Known rows, with every way that one mark hangs from another:
(V (B (G F) U)): [ -9 -15  38  -8  28 -13 -12  17  -7  11   6   7  32   3   4   7 -21  -7
  18 -21]
(H (U F)): [ 14   8  -5  25 -10 -20 -13  -6  21  21 -10   4   4  -3 -10  10 -14  12
  19 -14]
(F (U H Z)): [ 13  -9   3  -5 -13 -21   1   4  43   0  -5 -20  16   6   7   5  -7  -3
  37   4]
(B G U V): [ -7 -25  13 -19   9 -17  -6   3 -19   3  -1  13  23 -18   2  12 -40 -26
  27   3]
(V (F U)): [ 2  0 -6 21 -5  9  2 -8 -3  6 -3 -6  2 18  9  9 -5  6  8 -1]
(G (B V) F): [  7  -4  -1  15  34 -14  19  12  -2  18  13  28   2  -4 -22  -5 -15 -30
   5   0]
(G (B V) (F (U H))): [ 11  -8 -12  14  14 -22   9  14  18  20  14  14  10   5 -18   6 -30 -31
  30  -3]
(B (U F) V): [  3 -10  -5   5   0 -24   8  -1   2  20  -8  10  31  -5 -13   0 -36 -14
  19   1]
(B G (U H Z) (V F)): [ -1 -28  22 -16  12 -32  -7  19   7   8  -7  -5  50  16  16  -9 -30 -13
  32   2]
(V (B U)): [-11 -24  11  -7  15  -4   9   8   0   1   5   2  19   1  -7  -6 -17  -6
  16 -12]
(U H Z): [  8  -6   7 -11  -2 -21  -1  13  35  -2  -3 -16  22  11   9 -13   3   2
  18   2]
(B G V): [ -5  -7  11 -23   5 -13  -5  -9 -17   2   8   9  12 -11   9   9 -26 -17
  11   3]
(V B (F U)): [ -7  -7   3   9   6  11   8 -13  -1   5  13  -8  11  26   9  -1  -7  10
   7 -12]
(B G (V (F (U H Z)))): [  6 -14  12 -14  -4 -23  -6  -5  15   4   2 -13  36  17  25   4 -25  -9
  38   4]
(G F): [ 9 10  8 13  9 -6 -1 13  0  8 -3  3  5  8 -2  0  3  3  0 -6]
(U F Z): [ 15   9  11   9   4 -21   7  -5  38  12 -12  -7  25   8   2  -7   4   4
   9   1]
(G (F U)): [14  7  3 20 -2 -4 -1  3  5 10 -3 -1  1  1 -2 17 -6 -3 18 -4]
(V B F): [-13  -5   8   3  17  10   8  -2  -5   4  15  -3  16  30  11 -18   4  14
 -12 -14]
(B (U F H)): [  2  -5  -4   7  -9 -29 -15  18  26  17 -11  -8  39  15  -6  -3 -24  -1
  17 -11]

Rows:
[ -7 -26   8 -26  -1 -29 -18  15  -6   5   1   3  36  -5   4   8 -45 -23
  33  -2]
(B G (U H) V)
[ 12 -17   3  -6  -1 -47   8  12  38  18 -12  -7  52   7  -5 -13 -33 -12
  38   1]
(B (U F H Z) V)
[ 24   2  10  21  -3 -29  -3  -5  45  17 -15  -3  13  -5  -6   3  -6  10
  31  -8]
(H (U F Z))
[ 14   7   7   0  -5 -32  -4   8  52  13  -9 -16  38  22   6 -11  -1   6
  14  -5]
(U F H Z)
[ -1  -2  23 -12   5 -18 -22   9  15  10  17 -12  29  18  16  16 -23  -2
  27 -23]
(V (B (G (F (U H)))))
[  8   6  19   5   4  -7 -19   0   0   8   0   0   8  -3  12  29 -15  -7
  19  -7]
(B (G (F U)))
[ 12   7  -1  11 -11 -17 -11  15  18  11  -1 -11  14  14   2  12 -13   1
  23  -9]
(G (F (U H)))
[  4   3  20 -10  14 -17 -10   4 -17  10   6  12  17  -5   9  10 -22 -15
   9  -1]
(B (G F) V)
[  1 -22  34 -13  17 -19  -7  10  12   1 -14   0  26 -14   8   7 -14 -16
  32   3]
(B G (U Z))
[  9 -25  -1   7  23 -44  18  17  47  25  -4  12  44   4 -21 -16 -32 -33
  37   1]
(G (B (U F H Z) V))
[ 20 -13   1  13  21 -33  20  15  41  16   7   9  18   2 -13  -2 -19 -33
  43   3]
(G (B V) (F (U H Z)))
[ -6 -12  10   4  12 -15   4   0  16  17   0   0  36  11  -9  -5 -21   0
  13 -18]
(V (B (U F)))
[ 17   1  28  -5   0 -29 -19  14  35   7  -4 -15  29   9  19  16 -10  -7
  37  -5]
(B (G (F (U H Z))))
[ 10 -25   5  13  32 -34  29   6  35  24  -7  21  31  -9 -25  -9 -27 -37
  31   6]
(G (B (U F Z) V))
[  8 -21  -9  11  17 -20  23   4  32  13   8   4  21  18  -2 -10 -17 -23
  34   7]
(G (B (V (F (U H Z)))))
[  3  -6 -13  10  -7   1  13 -14 -13   7   3   1   7  10   5   6 -21  -5
  16   5]
(B (V (F U)))
[  1  -7  29   4  18 -15 -20  22  -9  10  -9   9  24  -6   3  16 -18 -13
  18 -11]
(B (G F) U)
[ -8  -9  -4   2  -3  -2  -2   0  13   6  16 -17  24  39  15  -6 -12  12
  12 -17]
(V B (F (U H)))
